What can hang from each mark
J891: J411 J848 J859
J848: J754 J891
J411: J226 J754 J757
J757: J848
J754: J411 J848 J859
J226: J411
J859: J754 J757 J891

Each row was made from one small tree. The marks that hang from a mark follow it in brackets, in the order of their numbers. Every link used is in the known rows. Write each row's tree.
Known rows
J891[J848]: [  7  -8  -3  35   8   6 -13 -20  13 -19  -6 -25  -9   5  48 -33 -31  14
 -20 -22]
J848[J754[J411[J226] J859] J891]: [-10 -49 -13  17  28 -13 -12   0  56 -25 -14 -68   6  24  36 -12 -32   6
   4  14]
J891[J411[J226 J754 J757] J848]: [-29 -11  -3  49 -32 -18  -1 -30  57 -30 -23 -37   8 -14 -32 -50 -40  32
 -10 -36]
J891[J411[J754 J757] J848]: [-27 -12  -3  55 -14 -23  -9 -19  40 -25 -18 -41  -2  -7 -17 -33 -44  41
 -16 -29]
J859[J754 J891[J411[J226]]]: [-24 -45 -25   9  -6  16 -21  -3  -3 -29  -4 -22 -14   1   2 -44 -39  15
 -20 -19]
J754[J411[J226 J757] J848[J891] J859]: [ -7 -40 -22  40  13 -14  -2   3  55 -30  11 -71  21  18   8 -20 -13 -22
  11   2]
J757[J848[J891[J411[J226] J859[J754]]]]: [-13 -27 -25  19   0  13   2  13  39 -17   2 -35  12   8  10 -33 -40  14
  -3   0]
J754[J859]: [  8 -26  -7  35   9 -20  -4 -18  -7 -10 -11 -42  -3  14  40  -7 -13   1
 -23   7]
J226[J411[J754[J859] J757[J848[J891]]]]: [ -3 -11  16  47  -7 -49 -11  18  39 -25  -9 -73  28  -7 -17  10 -38  13
   5  -8]
J411[J226 J757[J848[J891]]]: [ 20 -16  -7  21 -13  -2   4  14  52   0   0 -18  27  -6 -12 -30 -24  -3
  14 -33]
J891[J411[J226 J757] J848]: [-21 -15 -15  47 -25   9  -8 -29  38 -23 -15 -20  10  -1 -13 -64 -29  23
  -8 -34]
J226[J411[J754[J848 J859[J891]] J757]]: [ -2 -15  16  57 -13 -43 -13   4  10 -44  -2 -72  18  -5 -11  15 -32  -1
 -15   0]
J754[J411[J226 J757] J848[J891]]: [ -3 -31 -24  30  11   3   0  12  58 -26  19 -44  20   9  -3 -30  -9 -28
  22 -26]
J411[J226 J754 J757]: [ -1 -13   6  27 -35 -42  17 -14  47  -6 -19 -25  13 -21 -37 -20 -18   0
  -6 -42]
J754[J411 J848[J891] J859[J757]]: [-15 -34 -20  38  37 -12 -18 -15  21 -37  25 -61 -14  35  48   5 -25 -20
   0   3]
J226[J411[J754[J848]]]: [ -2  -1  12  48  -3 -26   0  -6  14 -48  -3 -50  17  -8   5   0 -17 -12
   0 -21]
J859[J757]: [ -2 -12  -4  22   0 -12  -8 -31 -12  -5   5   6 -24  12  29  -7 -21  -8
 -17 -39]
J754[J859[J757]]: [ -5 -21  -4  33   2 -27 -10 -37 -16 -10  -4 -23 -21  19  39   2 -23  -1
 -28 -10]
J754[J848[J891[J859[J757]]]]: [  3 -12 -15  22  17   5  12  -1  13  -7  19 -21  -1  28  50  13 -22 -16
 -17  -6]
J891[J411[J226 J754 J757[J848]] J859]: [-19 -11  -6  55 -40 -27  20 -14  53 -19  -9 -37  22 -11 -46 -25 -30  12
  -9  -7]

Which tree is each row?
[ -1 -21   9  39   5 -36  -8 -25   1 -41   5 -53 -20   8  27  26 -42   0
 -29  -1]	J411[J754[J848 J859[J757 J891]]]
[-22  -7  16  44 -11 -51 -12 -30   0 -35 -12 -50  -3   3   5  11 -29   0
 -16 -17]	J226[J411[J754[J859[J757]]]]
[ -5 -23   1  35   8  -7 -34 -35 -14 -25   4 -36 -32  21  57  -4 -51  16
 -41  -2]	J754[J859[J757 J891[J848]]]
[-12 -32 -14  49  11   3 -20 -32 -22 -45  12 -39 -17  28  34   2 -34   0
 -26   9]	J754[J848 J859[J757 J891[J411]]]
[ 10 -22 -13  13  15  -1  -3  27  27  -2  10 -36   1   9  38  -6 -46  11
 -13   0]	J757[J848[J891[J859[J754]]]]
[-27 -11  -6  48   2  -9 -10 -28  30 -39 -18 -45  -8  -2   9 -34 -40  37
 -16 -19]	J891[J411[J754] J848]
[-36  -8  -6  55 -39 -20  13 -28  59 -22 -17 -43  11  -6 -25 -38 -40  29
 -28 -11]	J891[J411[J226 J754 J757] J848 J859]
[  8  -9   6  39 -32 -37  23 -13  52 -23  -9 -33  20 -19 -30 -15 -20  -9
  -3 -37]	J411[J226 J754[J848] J757]
[ -1 -19 -14  55  -9  -3 -10  -4  16 -16  -3 -19  10   0 -19 -32 -25  15
   4 -22]	J891[J411[J757[J848]]]
[-14 -13  19  54 -15 -42 -27  -4  18 -36 -12 -72   8  -7  -4  -1 -47  22
 -24  -6]	J226[J411[J754[J859[J891[J848]]] J757]]
[-28 -37 -18  24 -20  10 -31  -5  19 -29  -6 -29 -13  -5  -8 -57 -63  37
 -28 -28]	J859[J754 J891[J411[J226 J757] J848]]
[ -9 -40 -19  20  15 -19 -28  31  40 -12  15 -45 -11   1   2 -25 -50  10
   5 -28]	J859[J754[J411[J757[J848[J891]]]]]
[-14 -29 -14  50   3 -15  -9 -49  23 -53  17 -49 -11  19  24 -20 -18 -32
  -2  -8]	J754[J411[J226] J848 J859[J757]]
[-12 -33 -13  39  30 -18 -30 -15  23 -30  19 -55 -18  25  35  -4 -37  -7
   5  -1]	J754[J411 J859[J757[J848[J891]]]]
[-25 -25 -19  12   7  -1  12   0  45 -16 -17 -38  16   3  -8 -27 -15  11
   8 -22]	J848[J891[J411[J226 J754]]]
[-17 -34 -17  25   8  -7   5  22  40   9 -16 -35  13  25   9   2 -38  31
 -16  11]	J848[J754 J891[J411[J757] J859]]
